What can hang from each mark:
z_244: z_691 z_942
z_817: z_455 z_515
z_942: z_244
z_209: z_503 z_515
z_515: z_209 z_704 z_817
z_503: z_209 z_297 z_455 z_515
z_691: z_244
z_297: z_691 z_942
z_455: z_503 z_704 z_817
z_704: z_455 z_515

Each row was made from one small tree. The marks that hang from a mark follow it in brackets, in the order of their numbers. Every link used is in the known rows. Write each row's tree.
In the rows, 128 means zero.
Known rows:
z_244{z_691 z_942}: [179  69 131  89 111 112  84  64 110 178  68 127 112 124 149 109 138 136
 112 134 117 189  88 118  72  67]
z_455{z_704 z_817{z_515{z_209}}}: [134 174 163  78  95 111 112  99 158  78  85 129 161 139 117 168 108 134
 162 167 144  82 115 161 133 116]
z_297{z_942}: [159 114 161  97 135 113  89 110  95 158  83 135 107 153 118 110 150 131
 139 135 147 144 119 121 116  92]
z_503{z_209{z_515{z_704{z_455{z_817}}}} z_297{z_942}}: [119 158 102 149 139 158 160 117 137 129 149 137 125 136 150 175 135 121
 126 130 126 147 161 122 142 105]
z_817{z_455{z_503} z_515}: [160 144 203 118 116  73 118 144 120 139  64 121 123 124 108  75 123 116
  86 154 134 116  93 154 133 127]
z_244{z_942}: [157  93 139  88 108 124  86  81 117 173  72 120 113 136 139 103 144 131
 127 145 122 150  97 136 103  83]
z_817{z_455{z_503{z_209 z_297{z_942{z_244}}} z_704} z_515}: [103 162 145 211 196  52 128 122 107 159 110  97 124  78 138  82 131 128
  99 135 105  97 101 108 144 121]
z_515{z_209{z_503{z_297{z_691}}} z_704{z_455} z_817}: [122 103  68 114 116 172 180 175 132  57 174 141 118 190  94 119 118 145
 195 115 101 125 163 117 127 111]
z_704{z_455{z_503{z_297{z_942}} z_817} z_515}: [165 143 130 112 156 142 134 151 122 166 155 144 116 133 110 157 122 113
 110 178 147 106 134 105 127 119]
z_503{z_209 z_455{z_704 z_817{z_515}}}: [126 199 159 156 118 114 105  95 136 144 108  98 149 100 157 144 116 101
  92 149 144 121 131 144 163 153]
z_704{z_455{z_503 z_817{z_515}}}: [174 166 181 109 108 122 119 145 141 157  99 128 129 135 127 148 114 105
  88 204 165  98 114 152 125 143]
z_515{z_704}: [136  96 156  69  96 152  88 127 138 142  85 127 132 156 115 119 127 117
 155 144 145 166 116 147 133  89]
z_244{z_691}: [166  89 152  89 106 118  87  92 118 155  75 140 135 134 149 115 135 118
 112 132 132 192  88 120  89  96]
z_455{z_704 z_817{z_515}}: [149 167 186  69 110 109  79 103 140 126  67 127 150 130 144 162 101 132
 130 191 153 103 118 157 137 116]
z_515{z_209{z_503{z_297{z_942{z_244}} z_455{z_817}}} z_704}: [106 132 125 194 143 154 175 171 130 113 169  79 144 147  90  91 143 155
 149 128 115 105 141  96 127 159]
z_942{z_244{z_691}}: [145  75 143 113 110 108  76 113 124 160  82 117 156 117 157 103 156 128
  99 145 124 178  60 115  80  96]
z_209{z_503{z_297{z_691 z_942} z_455{z_817}} z_515}: [139 167 115 199 184 150 180 135  72 154 177 121  84 151 147 120 131 162
 110 126 149 140 162  89  86 166]
z_455{z_817}: [153 152 184  88 100 121  89 109 116 150  70 126 143 134 133 134 122 140
 112 174 161 139 120 140 116 128]
z_817{z_455 z_515{z_209 z_704}}: [136 125 184  80  73  95 135 150 157  44  64 135 150 147  70  93 129 120
 148 110  88 119  93 175 154  75]
z_704{z_455{z_503} z_515{z_209 z_817}}: [146 103  74  64  88 157 159 168 169  58 155 122 134 174  77 149 148 102
 162 154 149  76 119 147 134 107]
z_455{z_704{z_515} z_817}: [143 146 132  39 103 149  82 113 153 126 105 116 158 138 125 179 109 125
 151 193 163 113 109 140 137  94]
z_503{z_209 z_297 z_455}: [105 145 134 203 133 127 118 107 121 182 127 123 136  92 170  87 147  82
  82  84  99 178 111 110 151 162]
z_209{z_503{z_297{z_691{z_244}} z_515{z_817}}}: [ 99  67 103 166 140 118 122 155 100 130 175 161 131 115 137 155 135 189
 104  82 110 137 123  99  86 165]
z_704{z_515{z_817}}: [144  91 123  36  94 125  90 151 138  74 100 135 144 148 114 130 151 139
 148 145 134 113 115 145 138  93]
z_209{z_503{z_297 z_455}}: [127 122 142 173 138 157 139 156 124 184 139 109 128 137 153  61 147 100
 106 121 104 154 114 107 136 184]
z_691{z_244{z_942}}: [136  52 129 106  84 136  73  79 113 187  82 119 135 136 131 140 151 151
 101 145 130 171  67 122  70  86]
z_817{z_515{z_704{z_455}}}: [151 105 158  66  84 141  95 166 165 121  94 147 142 156 121 139 135  79
 132 160 109 137  95 160 157  79]

Which tree is each row?
[115 133 150 170 128 163 143 167 150 161 175 118 137 103 125 122 112 118
  98 112 111 131 156 131 157 200]  z_209{z_503{z_297 z_455{z_817} z_515{z_704}}}
[118 108 105 119 134 147 165 160 128  94 135 123 127 156 161 108 156 161
 153 135 121 110 145 138 112 168]  z_209{z_503{z_297} z_515{z_817}}
[115 109  55  93 156 138 150 116 130  66 174 143 119 144  94 156  95 146
 201 128 158  90 144 114 111 104]  z_455{z_503{z_297{z_691}} z_704{z_515{z_209 z_817}}}
[132 105 133 140 159  97  84 120  72 160 104 133 105 143 126 105 150 160
 131 135 145 149  95  93  85  69]  z_297{z_691 z_942{z_244}}
[112  84 121 111 133 139 134 180 150 103 157 142 131 121 120 120 128 149
 154  97  99 111 165 140 157 159]  z_209{z_503{z_297 z_515{z_704 z_817}}}
[131  93 100  72 103 175 156 173 149  69 127  96 123 190 123 125 145 164
 185 150 158 117 161 161 123 129]  z_209{z_503 z_515{z_704 z_817}}
[ 89 143 112 197 166  92 109  97 112 173 150 187 116  69 165 142 120 122
 100  41  84 162 111 113 126 126]  z_503{z_209 z_297{z_691} z_515}
[136  95  99  16 104 141  81 129 147  75 112 117 144 149 122 155 130 127
 177 168 150 105 125 141 147  87]  z_455{z_704{z_515{z_817}}}
[108 111  76 156 169 109 132 131 103 108 184 181  93 108 123 163 127 131
 134  54  93 142 184 104 155  90]  z_503{z_209 z_297{z_691 z_942} z_515{z_704{z_455} z_817}}
[134 107  55 108 130 143 171 158 136  68 186 162 114 154  90 148 122 118
 160 122 129  99 126 115 114 101]  z_704{z_455{z_503{z_297{z_691}}} z_515{z_209 z_817}}
[ 98  97  84 130 114 149 149 132 158 107 179 190 126 122 106 166 115  83
 150  65  77 144 119 130 133  88]  z_503{z_297{z_691} z_515{z_209 z_704{z_455}}}
[143 157 158 104 101 155  92  88 120 160 104  82 138 128 144 136 109 101
 108 188 173 141 141 128 137 154]  z_503{z_455{z_704 z_817}}
[ 79 111 110 190 171  58 111 132 111 121 148 141 134  61 153 122 169 159
 103  62  84  99 133 107 144 139]  z_503{z_209 z_297{z_942{z_244}} z_515{z_817}}
[ 89 150  74 175 168 155 154  79 144 178 152 105 115 108 180 155 119 101
 147 133 165 131 128 127 115 153]  z_455{z_503{z_209{z_515} z_297} z_704}
[122 150 117 178 130 175 181 146 121 112 172 119 123 161  98 108 100 150
 151 111 129 147 158 110 114 159]  z_515{z_209{z_503{z_297{z_691} z_455{z_817}}} z_704}
[151 174 181 124 108 100 147 123 143 103  96 133 139 132  92 144 111 145
 131 160 170  78 116 159 111 148]  z_455{z_503 z_817{z_515{z_209}}}
[ 97 159 126 156 111 139 140  91 156 119 167 126 154  78 133 161 105  89
 114 103 109 103 140 127 148 180]  z_503{z_297 z_455{z_704 z_817} z_515{z_209}}
[111 115 137 189 139 144 139 166 140 186 174 128 124  96 153  90 147  86
  87  84  82 132 116 120 146 197]  z_209{z_503{z_297 z_455 z_515}}
[118 126 115  99  92 119 154 129 134  45  97  97 134 139 121 106 143 144
 131 109 128 143 154 161 151 100]  z_503{z_209{z_515{z_704 z_817{z_455}}}}
[116 129 106 102 131 133 173 143 124  74 124  85 134 149 152  93 131 151
 152 154 111 105 154 134 135 152]  z_209{z_503{z_297} z_515{z_817{z_455{z_704}}}}
[125 177 124 207 177 108 153 112 117 197 177 147 101  76 136 169 120 106
  73 107 131 112 160 108 144 166]  z_704{z_455{z_503{z_209 z_297{z_942} z_515} z_817}}
[101 192  79 191 188 144 160  59 105 173 164 121 106 107 175 183  81 145
 133 147 195 136 158 110  86 150]  z_455{z_503{z_209{z_515} z_297{z_691}} z_704 z_817}
[140 178 167 144 132 112 120 126 147 143  99 116 131 116 110 149  94 142
 117 153 178 115 143 161 142 137]  z_455{z_503{z_209} z_817{z_515{z_704}}}
[103 113  93 135 155 126 149 117 116  74 135 137 114 132 141 143 152 162
 168  86 126 137 181 130 138 107]  z_503{z_209{z_515{z_704 z_817}} z_297{z_942}}
[145 155 173 118  91  88 168 180 149  71  85 116 142 163  85  67 147 136
 136 117  78  88  84 163 140 120]  z_817{z_455 z_515{z_209{z_503}}}
[117 139 132 185 149 155 147 158 120 160 191 140 114 108 124 131  92 137
 101  96 116 150 163 111 132 180]  z_209{z_503{z_297{z_691} z_455{z_817} z_515{z_704}}}
[109 110 104 178 158  95 151 116  82  70 184 170  98 103 104 121 137 139
 126  35  99 112 168  98 124 140]  z_503{z_297{z_691 z_942} z_455 z_515{z_209 z_817}}
[107 121 138 150 152  62 136 133 104  80 129 146 118  82 105 107 133 154
 112  46  73 127 174 124 184 115]  z_503{z_209 z_297{z_942} z_515{z_704 z_817{z_455}}}
[131 118  91  93 120 189 119 164 160 157 160  77 132 163 123 116 140  82
 152 157 137 123 100 125 152 130]  z_209{z_503{z_455{z_704{z_515}}}}
[150 152 153 138 128 147 133 121 121 189 125 130 129 122 143 135 105 103
  90 186 156 134 134 115 117 166]  z_704{z_455{z_503{z_297} z_817}}
[114 147 129 190 163 118 129 101 125 201 124 128 119  99 152 104 126 111
 109 111 140 152 119 115 126 162]  z_455{z_503{z_209 z_297}}
